Each row was made from one small tree. Brackets hold a mark, then the marks that hang from it, in alphabetical order. Every link used is in the known rows. Write each row's tree.
Known rows
[U D [K J]]: [-2.26  1.37 -3.37  0.65 -0.32 -0.86  2.89  1.07  3.15  2.51 -2.17  0.98
 -1.02  0.93 -1.64  1.61  0.79 -4.02  4.78  4.21 -2.48 -0.73  0.27 -0.78
  1.38]
[G [D U] [K J]]: [-0.19 -0.68 -2.28 -1.24  0.29  0.31  6.63 -3.29  0.20  3.97 -1.73 -1.93
 -1.57 -0.64 -2.54  3.63 -3.01 -1.57  0.14  0.30 -1.15  2.27  0.19 -0.11
  0.21]
[U D]: [-2.24 -2.39  0.37 -0.49 -1.01 -3.89  2.47  2.11  1.08  2.71  1.35 -0.24
 -1.40  1.01 -1.65  2.16  2.68 -1.54  4.82  3.37 -1.22 -2.46 -3.57  1.05
  4.19]
[C [N D Q]]: [-0.39  1.59  3.29 -1.95 -2.11 -1.59 -0.13  0.74 -2.74  0.45  3.36  2.04
  1.53 -0.39  0.02  4.63  2.41  1.20  2.43  4.01 -1.04 -4.23 -4.43  0.66
  1.29]
[C [G [D U] [N Q]]]: [-0.35  0.13  2.58 -0.13 -1.14 -3.18  2.54  0.25 -5.27  2.57 -2.63 -1.93
 -0.40  1.15 -1.43  3.77 -0.49 -0.40 -2.18 -1.03 -1.89  0.44 -3.74  0.02
  0.32]
[C [G D] J]: [-1.86 -3.92  2.74  0.95  0.49 -3.74  0.57 -1.58 -1.17  3.29  0.40 -2.96
 -3.74  1.44 -0.05 -1.87  3.23 -1.37  3.97  0.71 -0.86 -0.70 -1.33 -0.57
  1.26]
[D U]: [-1.06 -2.59  2.39 -1.03 -1.01 -0.84  4.95 -2.14 -3.12  2.05  0.73 -0.96
 -3.87 -1.12 -1.22  4.67 -0.34 -0.94 -0.24  0.93  1.09 -3.10 -2.28  3.70
  0.86]
[D [U [K J]]]: [-0.89  0.85 -1.48  0.15 -0.23  2.39  5.12 -3.25 -0.99  1.96 -3.12  0.49
 -3.56 -1.11 -1.14  4.27 -2.25 -3.40 -0.15  2.00  0.19 -1.11  1.45  1.98
 -1.86]
[G [N Q]]: [-1.95 -0.42  1.12 -3.49 -3.71 -2.81  1.34  1.66 -6.72  1.22  0.31  0.31
  0.26  0.26 -0.29  5.49  0.50  0.62 -1.10  1.66  1.02 -3.35 -3.36  2.48
  1.31]
[K J]: [-2.88 -1.84 -1.42 -1.36 -1.81 -2.76  3.10 -1.28 -2.02  2.29 -0.94  1.30
 -3.49 -1.11 -0.04  2.58  2.67 -2.12  2.59  2.59  2.34 -2.31 -1.70  2.54
  1.54]
[N [C J] D]: [ 0.43  1.58 -1.42  2.26 -3.09  0.49  0.33 -0.29 -1.41 -0.03  4.82  2.18
 -3.80  0.53  0.09  1.30  2.07  2.20  5.17  1.15 -0.24 -2.86 -2.29  0.51
 -0.90]
[G K [N C Q]]: [-0.74  3.75 -2.75 -2.48 -5.00  2.17  2.90  0.09 -6.58 -0.47  3.56  2.08
  0.43  1.92 -1.74  5.84 -4.48  1.85 -5.16 -1.31 -0.82 -1.01 -2.55  1.82
 -0.03]
[J K]: [ 0.46 -3.18  1.70 -2.30 -0.30 -0.87  4.18 -1.92 -0.74  1.11  1.19 -1.63
 -3.32  2.10 -0.53  3.92 -1.40 -0.06  0.26  4.24  0.83 -3.42 -0.38  1.10
  2.44]
[C N]: [-1.16 -3.18  2.74 -3.64 -2.07 -1.74  1.48 -0.74 -1.95  2.10  3.51 -0.51
 -2.87 -1.93 -1.08  3.14  1.13 -0.17  1.50  1.45  1.64 -4.06 -2.89  3.88
  3.14]
[C [G K]]: [-2.55 -1.15  0.97 -0.97 -0.60  1.24  5.01 -3.54 -2.01  2.00  0.95 -2.43
 -3.59  1.93 -0.54  1.49 -0.02 -2.76 -3.41  0.99  0.28 -2.34 -1.36 -0.02
  3.83]
[N [D U] [Q [C G J]]]: [-0.46  3.86  2.85  4.07 -0.13  1.32  1.24 -2.05 -3.09 -2.19 -1.42  1.69
 -2.69  0.25  0.44  1.81  0.85  1.65  0.61  2.51 -3.26 -1.20 -0.74 -0.39
 -3.06]
[N [D [U K]] [Q [C J]]]: [ 0.22  4.34  0.79  2.59 -0.03  4.24  1.77 -1.70 -1.90 -1.74 -0.46  1.52
 -0.62  0.46 -0.48  3.74 -3.97  1.44  1.26  4.60 -4.47 -0.97  2.23 -0.40
 -4.96]
[Q [C G]]: [-3.35 -2.85  0.80  1.30 -1.02 -1.22  3.52 -1.64 -1.62  0.66  0.95 -0.05
 -5.51  1.06 -0.28  0.46  0.18 -1.27 -0.52  2.67  0.41 -1.55 -1.62  2.84
  3.70]
[C Q]: [-3.00 -2.59  1.52 -1.21 -1.56 -1.81  0.65 -0.54 -3.10  3.51  1.66  0.18
 -3.56  0.09  0.05  1.99  1.86  0.11  0.29  3.54  2.31 -3.84 -3.69  2.34
  3.69]
[C [G D] [J K] [N Q]]: [ 1.75 -0.27  6.23 -0.51  1.84 -1.78 -1.95 -2.14 -1.50 -0.01 -0.23 -1.54
  0.48  2.31 -0.26  0.33  0.21  1.27  0.51  1.96 -3.65 -0.80 -0.02 -1.88
 -1.07]
[G D K [N C]]: [ 0.62 -0.50 -5.04 -2.41 -3.88  0.51  4.09  0.55 -1.74  3.15  4.61 -1.72
 -1.46  1.48 -3.30  3.43 -5.25  1.75 -1.06 -1.92 -1.03  1.86 -2.08  0.36
  2.57]
[Q [C G N]]: [-2.00 -2.15  2.06 -0.39 -1.19 -0.39  1.72 -1.38 -0.82  0.58  2.14  0.30
 -5.09 -1.33 -0.82  0.52  0.06 -0.24 -0.68  1.54  0.38 -1.73 -2.00  3.84
  3.66]
[C G [N [D [U K]]] Q]: [ 0.89  4.26  2.12  1.99  0.65  5.04  1.02 -2.71  0.67  2.63 -0.47 -0.30
 -3.76 -1.02 -1.03  1.53 -0.27 -0.73 -1.73  2.24 -1.49 -2.66 -1.87 -2.11
  1.46]

Which tree is each row?
[-0.26  2.77 -1.64  2.98 -2.95  1.45 -2.37 -0.30 -1.85  1.13  4.21  3.27
 -4.21  0.27  0.22  0.40  2.52  3.49  3.87  2.18  0.31 -3.01 -3.02 -0.39
 -0.16]
[N [C J Q] D]
[ 2.00 -0.29  0.22  0.37 -1.26  1.55  1.19 -2.38 -1.74 -1.17  3.26  1.25
 -4.55  1.88 -0.53  2.04 -2.27  2.29  1.15  1.07 -0.19 -2.43  0.91  1.78
 -1.72]
[N [C [J K]]]
[-1.26  1.60 -5.12 -2.42 -2.44 -0.83  3.48  0.91 -2.17  1.89 -1.75  0.37
  1.53  0.22 -2.18  4.14 -4.87  1.73 -1.01  2.19 -2.57  3.70  0.49 -0.40
  0.68]
[G D [K J] [N [Q C]]]
[ 1.10 -3.24 -0.37 -2.67 -1.98 -2.84  4.11  1.00 -2.18  4.59 -0.12 -3.65
 -2.68 -1.39 -2.60  4.59 -1.89  0.92  1.66 -0.78  0.46  0.32 -2.57  1.62
  1.78]
[G [D U] N]
[ 0.95 -3.18  1.53  1.93  1.93 -1.04  1.92 -2.30  1.91  0.56 -0.23 -3.04
 -4.76  2.77 -0.69 -1.70 -2.22  1.36  2.40  3.34 -2.86  1.26  2.24 -1.44
  0.87]
[Q [C [G D] [J K]]]
[ 2.66 -2.22  3.61 -3.54 -0.12  0.90  0.20 -2.30 -0.21  0.22  1.79 -1.49
 -3.40 -1.41 -0.61  2.12 -0.13  2.40  1.95  2.30  0.44 -3.86  1.34  1.29
  0.00]
[C [J K] N]
[-0.20  2.29  2.92  0.62 -1.23 -0.67  3.22 -0.78 -3.77  0.46  0.55  1.44
  0.37  0.65 -0.23  6.33  0.75  0.06  1.02  3.63 -1.52 -3.45 -3.67  0.48
 -1.02]
[N [D U] Q]
[ 0.09 -0.35  3.55  0.96  1.14  1.00 -0.77 -3.54 -1.45  1.40 -1.68 -1.60
 -5.59  1.76  1.09 -1.01  2.16  1.28 -0.96  3.25  0.42 -3.31  0.51 -1.66
  1.03]
[C G [J K] Q]
[-1.49 -1.83 -0.85 -1.96 -2.86 -4.02  1.38  3.01 -4.08  1.83  1.21 -0.32
  0.54  1.13 -1.55  3.91 -3.34  2.52  1.04  2.96 -1.87  1.26 -2.44  1.75
  1.71]
[G D [N [Q C]]]
[ 2.00  4.01 -5.50 -0.66 -2.02  3.04  5.08 -0.08  0.27  2.43 -3.97 -0.54
 -2.86 -2.31 -1.60  5.45 -1.31 -0.74  1.87  1.73  0.01 -0.94  0.79 -1.82
 -1.07]
[G [N [D [U [K J]]]]]
[-1.31  3.36 -0.01  2.12 -3.49 -0.94  0.81  0.46 -4.31 -0.97  4.70  4.83
  0.33  2.99  0.17  4.72  0.32  0.92  1.49  2.98 -1.69 -2.65 -5.03  1.21
 -0.51]
[N C D Q]
[-2.21 -3.81  1.31  2.10  0.24 -2.67  0.89 -1.31 -0.22  1.77  0.81 -1.87
 -4.76  0.96 -0.61 -2.40  0.35  0.22  3.78  1.91 -1.74  0.98  0.03  0.45
  1.51]
[Q [C [G D] J]]
[-1.61  1.55 -4.36  2.37 -1.07  0.37  4.23 -3.13 -0.02  2.17  0.86  1.16
 -2.90  2.64 -1.73 -0.07 -1.57 -2.21 -0.95 -1.17 -1.91  3.13 -1.21 -1.06
  0.91]
[N [C [G D [K J]]]]
[ 0.60 -0.24  0.69 -0.80 -1.74 -1.45  0.62  1.10 -4.58  0.79 -1.27 -0.82
 -0.66 -1.30 -1.90  3.83 -3.80  4.12  1.16  0.27 -2.82  1.82  0.06  1.99
 -2.89]
[G [D U] [N [Q [C J]]]]
[ 2.95  3.42 -1.14  2.61 -1.43  2.99 -1.40 -1.33  0.25 -0.09  3.26  2.34
 -4.17  1.89 -0.14  1.33 -0.20  4.75  2.47  3.89 -0.54 -2.57 -0.94 -2.33
 -0.69]
[N [C [J K] Q] D]
[ 1.01  6.78 -9.00 -0.07 -4.67  4.19  1.78  0.54 -0.76  2.34  0.84  3.23
 -2.83 -0.98 -1.40  3.56 -0.79  3.46 -0.85  0.42  0.81  0.17 -2.12 -2.44
  1.78]
[G [K J] [N [C Q] D]]
[ 4.09  5.63 -1.87  0.01 -3.45  1.89 -0.39  1.18 -3.32 -2.41  1.84  2.45
 -0.29  2.20 -0.14  4.88 -1.46  5.42  1.29  1.79 -2.00 -2.11 -0.56 -2.41
 -3.13]
[G [N [C [J K]] D Q]]
[-2.65  4.54 -3.87  2.50 -1.89  3.45  1.90 -3.72 -2.42  1.53 -0.18  3.62
 -4.63  1.31 -0.55  0.02  0.07 -0.92 -4.67 -0.36  0.68  0.26 -1.81 -0.02
  1.53]
[N [C [G [K J]] Q]]
[ 2.62 -2.86  4.19 -0.98  1.75 -1.13 -0.33 -2.40  1.70  1.74  0.60 -3.59
 -3.13  0.73 -1.02 -0.95  0.42  0.90  2.26  1.26 -2.02 -0.52  0.68 -1.62
  1.14]
[C [G D] [J K] N]
[ 0.00 -1.22  4.32  0.53  0.74 -1.02  0.00 -1.93 -0.91  4.69 -0.01 -1.64
 -3.54 -1.44 -1.74  0.42  0.70  0.07 -0.91 -0.12 -0.68 -0.17 -4.20  0.81
  2.99]
[C [G [D U]] N Q]
[ 1.94  3.25  4.78 -0.74 -0.98  0.97 -0.50 -1.08 -3.43 -0.44  1.21  1.54
  0.20 -2.73 -0.29  4.45  1.92  2.72  2.58  1.43 -1.80 -3.55 -1.96  0.71
 -3.55]
[C J [N [D U] Q]]
[-2.45 -1.32  0.54  0.24  0.76 -0.36  2.26 -2.40 -0.64  5.21  0.79 -3.11
 -2.17  2.80 -1.14 -0.85 -0.56 -1.29 -2.27  1.87 -1.10  0.32 -2.48 -2.41
  5.01]
[C [G D K] Q]
[ 0.13 -1.12 -0.35 -0.99 -2.18  0.05  1.94  0.58  1.45  0.70  4.27  0.95
 -3.03 -2.14 -1.23  2.76 -0.24  2.34  3.85  4.27 -0.28 -2.43 -2.46  1.84
  3.57]
[Q [C [N D]]]
[-1.08 -2.13  3.94  0.28  0.42 -2.03 -3.98 -1.29 -0.77  4.12  1.06 -1.85
 -3.52 -1.18 -0.43 -3.10  3.60  1.34  2.65  0.59 -0.57 -0.93 -2.55 -0.69
  2.35]
[C [G D] J N Q]
[ 1.15 -1.54 -1.48 -1.91 -0.96  0.43  4.84  0.36 -0.93  4.75 -1.04 -4.48
 -2.05 -0.14 -3.05  4.30 -5.10 -0.78  0.35  0.22 -1.24  0.83  0.15  0.30
  0.59]
[G [D [U K]] N]
[-0.72 -2.75  1.92 -2.21 -1.62  0.22 -0.32 -0.86 -1.29  0.07  3.29  0.28
 -4.28 -3.22 -0.93  0.74 -0.38  2.77  3.06  1.66  0.40 -2.43  0.45  4.43
  0.54]
[Q [C J N]]
[ 6.61  3.97 -2.98  0.56 -2.55  4.35  2.60 -0.70 -0.64 -1.04  0.99  0.27
 -4.59 -0.74 -1.95  5.09 -2.86  5.24  1.29 -0.75 -0.57 -1.26  0.68 -1.55
 -3.10]
[G [N [C [J K]] [D U]]]
